Each row comes from the steps of one walk. Every step used is in the known rows, and no mark comes twice. Write the walk behind each row, first mark first.
Known rows
labema/didok: [ 17.9   5.7  11.2   2.9 -10.3  -8.9   4.5 -11.8   6.5 -10.6  -4.1   0.3
  -5.4   2.0  18.4  11.4  14.6 -29.8 -13.8  11.5  -0.6   6.4  30.5  16.5
   3.9]
vumas/labema/didok/todizoz: [ 23.4   0.6  -3.9  -1.5 -15.6 -11.2  -5.8 -12.8 -24.3  -2.9   0.5  -4.0
   3.8   5.6 -18.4   4.6  -0.1 -36.6 -10.1  10.3 -23.7   2.3  -5.1  -1.6
   4.1]
labema/tudot/todizoz/pofa: [-23.5 -16.7 -18.5 -15.7 -24.9  -5.3  -2.3  25.3 -12.5  -1.2  -0.3   4.7
  -6.9  32.6   5.8  14.6  -9.0 -25.0  12.3   0.5  -0.7 -14.3 -13.8  -7.3
  11.2]
labema/didok/todizoz/pofa/libom: [ 26.9  -0.9 -37.2  11.4  12.2  13.5   8.8  13.9 -13.0 -33.9   8.8   0.0
  16.0  22.2   4.7  19.3 -11.3 -29.6  14.7  15.4 -38.8   5.1   4.6  11.2
  -1.3]
didok/labema/vumas: [-24.0  -8.4  28.3   4.7 -16.3  19.2   7.3 -25.6   3.6  12.8   3.1  -1.8
   2.5   9.6  16.0 -12.4  16.1   1.1  -0.4 -21.4  -1.5 -21.6   5.1   7.4
   5.6]
robi/sozil: [ 12.3   3.8  -4.2 -17.5  40.3  -8.3  17.1 -21.3  23.2   6.6 -30.1  -1.9
  -9.3  -5.5  -4.7  -8.6  -5.0   4.7 -22.0  -4.2  18.7   0.8  15.9  13.8
   2.0]
pofa/todizoz/robi: [ 35.6   7.8  16.6   6.8  22.6  12.6   6.1 -12.8  -8.5  19.6  -9.8 -11.1
  17.1  13.2  11.2   5.0 -19.2   4.5  -7.8  13.8  -8.8   7.9  20.4  15.0
   4.2]
labema/didok/todizoz: [ 19.3   8.5  -0.2   1.3 -16.5 -11.1  -6.4  -5.0  -8.2 -14.5  10.1  -6.9
   0.7   3.8   2.6  16.2 -11.7 -14.9  -2.0  14.9 -20.3   8.9   1.7  15.7
  -2.2]
lupev/todizoz/pofa: [  2.1 -23.8  -5.7  -5.0  22.0   9.5   3.3 -10.2   9.7 -20.2 -22.8  -5.7
   1.9  28.5   5.3   1.6  22.4 -31.5   3.6   6.4  -4.5 -17.0  14.4  -1.8
   9.7]
tudot/todizoz/pofa/libom: [  1.1 -10.2 -48.7  17.0  23.6  11.2  22.6  17.2   6.0 -13.9  -2.7   9.3
  14.0  19.7   6.0   3.1  -7.2 -14.7  19.2  11.4 -18.9 -19.3  11.2   4.0
   7.2]
todizoz/pofa/libom: [ 23.1  -2.3 -35.5   4.0  55.7  22.3  31.4  -9.3   2.0 -16.9 -15.7   9.7
  19.6  18.8   8.2   5.4   5.6 -24.6   7.4   2.0 -11.1  -9.2  28.7   4.7
  19.4]
pofa/todizoz/robi/sozil/tudot: [ 10.8   8.3   7.9 -10.8  47.0  -1.3 -12.5   0.4   8.2  22.0  -8.1  -9.2
   1.7 -12.0  12.7  -6.3 -17.1  34.2   4.8  12.9  14.7  28.6  18.1   5.1
 -20.6]
labema/didok/todizoz/tudot/sozil: [ -4.3  -0.4   9.4  25.5 -54.3 -13.6 -13.2  21.5 -10.7 -56.5  15.8 -23.5
  -1.4  -3.3  12.6  12.1  -4.4   1.1   8.0   2.4 -20.7  27.8 -25.1  15.7
 -30.0]
pofa/todizoz/tudot: [ 15.5  16.3 -11.2  16.2  30.2  21.4  10.5 -14.2   1.0  -3.6   6.0   2.9
   0.3  -3.7  -1.0  -3.4  -7.0 -10.4  23.2   1.0   3.1   2.5   6.7   2.3
 -13.1]
labema/didok/todizoz/tudot: [  5.4   3.3  -6.4  15.5 -24.5  -7.9 -13.7   0.8 -11.4 -32.2  20.2 -17.1
  -4.5  -6.3  -7.5  11.3 -17.5 -13.2  11.0   6.7 -13.6  28.3 -16.8   8.5
 -13.2]
sozil/tudot/labema/didok/todizoz: [ -1.3  18.2   3.5  -6.5 -32.9 -15.4 -18.3  26.9  -4.5  -4.0  28.7   3.4
  -4.9 -23.1   2.9   7.9  10.7  17.4  26.5   8.5 -12.5  18.1  -6.1 -10.7
 -15.8]
didok/todizoz/pofa/libom: [ 26.6   0.8 -49.0   3.3  48.7  21.7  21.0  -0.3 -14.4 -21.9  -3.2   3.8
  25.1  19.5  -7.1  11.3 -23.9  -7.6  21.2   6.0 -31.7  -7.7  -0.7   4.0
  12.8]
sozil/tudot: [ -5.4  10.2  -4.1 -13.4  40.9  -8.1   1.1 -21.2   3.9  -1.1   2.8  11.4
   2.2 -19.3  15.5   1.2  17.1   0.0  15.3   7.6  19.9   6.6  26.8  -3.4
   9.7]
sozil/tudot/todizoz: [-26.9   3.4 -16.9   0.5   9.7 -19.5  -7.7   4.5   9.2   3.0  14.3   8.7
  -3.0 -17.1  14.5   1.6   4.0  11.3  26.8  15.5  13.7  -1.3  12.1  -6.0
  -1.0]
robi/sozil/tudot/labema/vumas: [-36.7   9.7  14.6 -19.4  -7.4  -1.1   0.1  24.3  29.1  33.9   2.5   3.9
 -15.9 -28.5   6.5 -20.4  37.4  40.8  12.1 -17.5  21.2  -1.7  16.1 -11.9
 -17.8]
pofa/libom: [ 23.2  19.1 -24.7  13.9  50.8  16.9  26.2 -31.6   7.3  -8.3  -2.3  20.1
  16.4  -6.4  11.5  -0.6  -3.1 -23.8  -5.6   8.2   4.8 -17.3  31.7   8.4
  18.3]
didok/labema: [  3.9  -3.7  10.4  -1.8  16.7   5.3  11.1 -39.0   1.6  -4.5 -11.6   3.0
   1.6   3.6   7.6  -9.8  -3.8  -5.4  -5.2 -14.4   4.0  -9.5  -1.3   5.0
  13.1]
vumas/labema: [ 16.4  -0.3  -2.5  -8.7  32.5  -1.8  16.8 -33.9  -8.9  14.9 -24.4   7.9
   7.5  -1.1 -12.9 -10.4  18.7 -34.8 -18.3  -2.6   6.0 -12.6  15.0  -7.1
  24.3]
tudot/labema: [ 16.9  14.0   7.5  -7.0  -2.2   0.2  23.5  -1.3  11.2  12.1 -13.2   9.3
   0.7  -8.9  -3.5  -5.7  16.5   7.0  -4.8 -10.0   3.3 -11.8  11.8  -1.1
  14.2]
todizoz/lupev: [ 17.5  -4.6   7.7  11.5  30.0  10.3  16.2 -23.9   6.2  -0.8 -15.3  11.3
   0.9   9.9 -13.9  15.8  26.5  10.0 -23.1 -11.6   0.1 -21.1  12.7  16.2
  26.9]
pofa/libom/feko: [ 30.3   7.3  -8.4  16.6  42.4  31.1  42.5 -41.7  14.0  -1.9   5.1  16.6
  21.0 -13.1 -10.0   3.9 -13.8  -7.1 -31.4   5.2   5.5 -24.2  46.7  14.9
  14.3]
didok/todizoz: [ 19.4   9.3 -13.1  -6.5  19.1  -1.8   6.6 -19.8 -11.2  -6.4  -2.0  -3.8
   9.3   1.7 -11.5   7.6 -22.3   3.9   3.8   5.4 -11.5  -3.7  -5.8   8.2
  10.9]
vumas/labema/didok/todizoz/robi: [ 29.3 -12.7  19.6   4.7 -30.5 -15.1 -20.1  -3.5 -36.4   2.0  -3.7 -25.9
  16.4  10.7 -14.3   7.0 -18.1 -24.9 -30.3  15.9 -26.7  25.2 -11.1   6.7
  11.7]

Write each row's walk
[  1.8   1.9   1.4 -21.5   4.0  -0.6  -1.9 -31.6 -25.9  15.0  -6.8  19.7
  -1.0   8.9 -10.3  -2.9   8.7 -55.6 -22.8  -8.0  21.2 -18.1  -2.9 -20.8
  27.3]
vumas/labema/tudot
[-20.1 -27.7 -15.9   9.2 -23.4  32.1  16.2   1.0  -8.7  -9.4  25.0  17.5
   7.7  24.1  -9.6   4.5 -35.3 -12.2  -4.7 -11.6  -8.2 -32.1 -18.7  -8.4
   1.7]
didok/labema/tudot/todizoz/pofa/libom/feko
[ 20.3 -11.6 -12.1  -7.9  -9.5  -5.2   1.5  17.7 -16.3 -23.2  -3.8 -17.9
   3.7  27.9  -1.9  22.5  -3.4 -17.8  11.7   9.7 -35.8  15.4  -0.5  11.6
  -1.5]
labema/didok/todizoz/pofa
[ 16.0  20.6   9.7  22.5 -35.5  14.0   2.2  27.1   7.9  -0.9  20.8   3.0
 -11.9 -10.0   1.9  -4.4  13.9  -9.9  22.0  -1.2  -8.5  12.8   2.7  -4.3
 -32.4]
pofa/todizoz/tudot/labema/didok
[-32.2   0.2 -20.6 -11.4  21.9 -25.3  -9.2  10.7  26.6   7.5  -0.3   2.6
 -17.4 -22.2   3.7 -10.1  -5.0  28.8  14.1  10.9  22.1   4.8   2.7  -2.0
 -17.9]
robi/sozil/tudot/todizoz
[-13.5  -1.3  14.4 -12.5 -11.6   6.2  -5.9 -36.4 -15.6  -1.1   6.8  15.4
  -6.1  11.3   9.3  -3.3 -13.4 -24.4 -10.2 -17.4  18.1 -13.8 -21.1  -8.9
  13.8]
didok/labema/tudot
[ 20.6  -9.1  18.1 -10.7  25.2 -12.0   3.8 -14.4  10.9  12.0 -35.4 -24.4
   3.1   0.0   0.9  -3.1 -21.8  19.2 -40.3   1.6  14.2  22.3  10.9  23.7
   9.8]
todizoz/robi/sozil
[ 11.1  11.8  28.6  -5.2 -15.3  -6.5 -19.9  39.0  16.1  25.2   6.7  -8.9
  -9.8 -19.3  15.7  -6.1   3.3  31.6   4.2  13.0   2.0  37.9  13.6  -1.5
 -39.0]
pofa/todizoz/robi/sozil/tudot/labema/didok
[-13.0  18.1  11.9  19.2 -29.6  34.9  12.8  25.9   8.8  25.5  21.0   1.1
  -4.5  -7.4  -1.8 -14.4  23.8  16.9  32.7 -17.7  -6.3 -12.0   2.6 -10.3
 -25.0]
pofa/todizoz/tudot/labema/vumas
[ -9.0   8.3  -8.9 -25.0  53.8 -15.0  -2.9 -15.3  21.5   4.2 -12.7   5.9
 -11.5 -24.4   6.8  -9.8   6.2  16.8   3.7   1.2  31.2  15.1  22.2  -1.4
  -6.9]
robi/sozil/tudot
[  4.5  13.2   2.2  27.2   4.4  14.9  13.0   5.5   1.4 -24.3   0.4  -4.7
   2.0   1.1  18.5  -2.4   5.4   5.7  21.9  -4.4  -5.0   1.0   0.7   8.6
 -32.0]
pofa/todizoz/tudot/sozil
[ -1.9   1.4  22.6 -19.4   8.8 -18.8  -9.0  16.8  15.6  22.2 -14.5 -13.8
  -4.3 -29.8   2.2 -13.2   0.4  48.4 -10.8  -6.0  23.0  34.7   2.3  -3.7
  -4.4]
todizoz/robi/sozil/tudot/labema
[-28.8 -11.4 -11.7   5.3  23.4 -12.2 -10.6  13.0  27.0   6.2  -0.3  11.6
 -21.3 -13.2 -14.9   1.9  15.4  47.1   0.4  -2.6  16.7  -9.1  -6.1   2.9
  -8.7]
robi/sozil/tudot/todizoz/lupev
[ -3.5  -5.1  14.6 -18.4  38.4 -20.6 -13.2  -6.9  11.7  10.5 -16.9 -17.5
   0.6 -20.0  11.4  -6.2 -12.5  28.7 -15.9   5.7  26.2  37.6  11.7   8.2
   2.3]
todizoz/robi/sozil/tudot
[ -3.3  -6.8   6.5  24.2 -51.3 -15.3 -15.9  15.8 -25.1 -41.9   6.1 -19.1
   1.7  -1.7  -7.9   0.1   8.6 -20.9   0.3  -2.0 -22.5  20.5 -32.4  -0.4
 -24.4]
vumas/labema/didok/todizoz/tudot/sozil
[ -0.3   2.9  10.4 -21.1   1.5 -19.9 -17.8  26.3  -0.4  15.6  -3.1 -19.8
   2.1 -26.0 -13.9  -7.2 -28.6  65.2   1.2  -1.7   2.1  36.7 -25.8  -4.8
 -10.3]
didok/todizoz/robi/sozil/tudot/labema
[ 25.9   5.8 -28.9  10.4 -17.3  14.8  13.8  39.5  -7.7 -20.1  11.3   4.1
  13.1  13.3  -5.3  10.5  -1.2  -9.1  21.1   4.0 -42.0   2.1  -5.0  -1.5
  -7.7]
tudot/labema/didok/todizoz/pofa/libom
[ 18.9 -11.5 -23.4 -16.8  26.9   4.1  14.9   3.7 -16.6 -12.0 -17.4 -13.2
  12.2  25.7 -13.4  15.7 -12.6   0.8  16.3  -0.2 -27.3   1.8  -8.0   5.8
  11.7]
didok/todizoz/pofa
[  2.8  11.8 -11.2   7.8 -17.7   2.0   3.4  14.0  -6.3 -10.6   9.8  -7.9
   0.9 -16.4 -26.2  -4.4 -16.8  23.8  20.4 -15.4  -9.8  10.9 -34.6  -8.9
  -4.7]
didok/todizoz/tudot/labema
[ -4.3 -12.3  -2.7  25.3  -2.3   1.5   9.1   0.9   9.7   3.2  -3.7   9.8
  -4.8  12.0 -15.4  14.9  13.9  20.5 -12.9  -3.6  -7.3 -31.2  -5.2  14.2
  17.1]
tudot/todizoz/lupev
[  2.5 -20.1  24.9  -1.8  12.7  -6.8 -17.4 -20.9  20.4  -2.0 -28.8 -25.3
  -2.2   4.2   3.1 -11.5 -12.7   1.2 -40.4  12.0  17.3   8.9   4.1  12.8
   1.7]
lupev/todizoz/robi/sozil
[ -6.0  13.8   0.0 -20.3 -17.7 -22.3 -19.5  31.2  13.9   0.1  12.4  -1.7
 -19.1 -28.7  -6.1  -1.6   0.3  32.6  15.5   3.8  -2.2  25.1 -11.6  -7.9
 -32.7]
robi/sozil/tudot/labema/didok/todizoz
[-32.8 -25.7  19.8  -6.6 -47.8 -15.1 -26.7   3.9  -5.1  11.1  -0.8 -15.0
 -13.1  15.1   4.0 -11.2 -50.9  15.9 -28.5  -9.7  15.1   7.2 -49.8   1.4
  -5.5]
didok/labema/tudot/todizoz/robi/sozil
[-18.7 -20.8   7.6 -13.7 -33.7 -22.9 -26.1   7.7 -15.7  27.5 -14.3 -10.4
  -7.1  10.9 -17.9 -11.6 -29.3 -12.1 -43.7   1.0  18.4   1.0 -32.6 -10.8
   8.1]
vumas/labema/tudot/todizoz/robi/sozil
[ 31.9   8.3   1.7  19.6  41.8  29.0  18.2 -17.7   3.9  13.0  -4.2  20.6
   0.0  16.3 -12.9  13.9  20.3   9.5  -3.1  -4.2 -11.1 -29.6  15.4  13.6
   6.1]
pofa/todizoz/lupev
[-27.4  -0.9  25.7 -14.2 -28.9  -6.4 -23.1  38.2   2.5  32.1   9.6 -25.6
   1.5 -21.2  -5.9 -10.9  -8.0  72.4   5.4  -7.5  -3.0  25.3 -17.7  -4.2
 -16.4]
didok/todizoz/robi/sozil/tudot/labema/vumas
[ -5.7  15.2  15.5  -6.5 -24.8 -15.2  -6.3  18.8  11.8   0.1  18.2  11.9
  -9.7 -27.0  19.3   3.3  36.8  -0.5  15.5   4.4   8.7  15.8  25.3 -11.3
  -8.1]
sozil/tudot/labema/didok
[-13.9 -17.9  10.9  -1.8 -46.4 -16.0 -22.7   3.6 -33.0  23.8   1.8  -5.6
   6.1  16.4  -6.7  -0.8 -21.6 -28.9 -29.2   4.8   6.9  -5.3 -25.6 -13.1
  24.7]
vumas/labema/tudot/todizoz/robi
[-34.3  -8.5   2.3  -0.2 -44.0  -5.5 -14.5 -10.5 -11.1  -0.8  19.0  12.8
 -13.1  14.3   9.3  -5.1 -23.6 -14.3   2.8  -9.8   9.6 -23.2 -36.8  -9.5
   3.3]
didok/labema/tudot/todizoz
[ -9.8  -0.9  13.7 -11.3 -26.3  -7.7  -0.3 -11.6 -25.2  -7.6 -12.3  13.6
   0.5  10.6   6.1  -2.2  23.5 -38.1 -25.5 -11.8  14.5 -20.2 -10.9 -12.8
  10.2]
vumas/labema/tudot/sozil
[-42.3  -5.7  21.5  24.3 -54.6  21.0 -12.8  13.6  20.6  -1.7  18.6  -7.9
 -10.2  -9.2  -0.7 -20.6  40.0  -0.5  13.4 -16.2   9.1 -19.2  -4.3 -16.5
 -11.9]
lupev/todizoz/tudot/labema/vumas
[  9.1 -14.5 -30.8  13.9  44.8  28.8   8.7 -15.5  11.3 -30.0  -9.8  10.4
  14.3  22.8  10.6  -0.9  13.8 -41.1   7.9  13.0  -7.9 -25.4  24.2  -4.7
  10.9]
lupev/todizoz/pofa/libom
[-21.8  -4.3  -8.5  -7.9 -28.6 -12.2  -9.7  -5.7 -22.0  18.0   6.6  18.4
  -6.9  10.1 -11.5  -3.8  -3.8 -42.4 -11.5   0.8  12.2 -28.6 -20.8 -22.1
  15.7]
vumas/labema/tudot/todizoz
[ -5.3  18.3   2.5 -12.9  10.4  -6.4   5.2   5.8  10.9  11.0   4.8  14.9
  -2.1 -27.6   6.1  -5.2  28.3  18.7  20.0  -4.4  16.4   5.2  16.8 -16.7
   3.6]
sozil/tudot/labema
[-31.9  12.6  19.9  -7.2 -21.3   6.2   3.7  18.9  13.5  28.5  18.5   9.5
  -2.5 -23.2  16.3  -9.9  46.2  24.0  24.8 -11.8  11.4 -10.8  21.0 -15.9
  -1.3]
sozil/tudot/labema/vumas
[-32.9 -20.2  12.1  16.7 -42.3   6.4 -16.1  -8.9 -10.9  -0.2  21.2  20.6
 -16.4  23.3 -11.1   8.7  -3.4   6.3 -11.8 -22.2   3.0 -37.8 -49.1  -3.7
  13.4]
didok/labema/tudot/todizoz/lupev
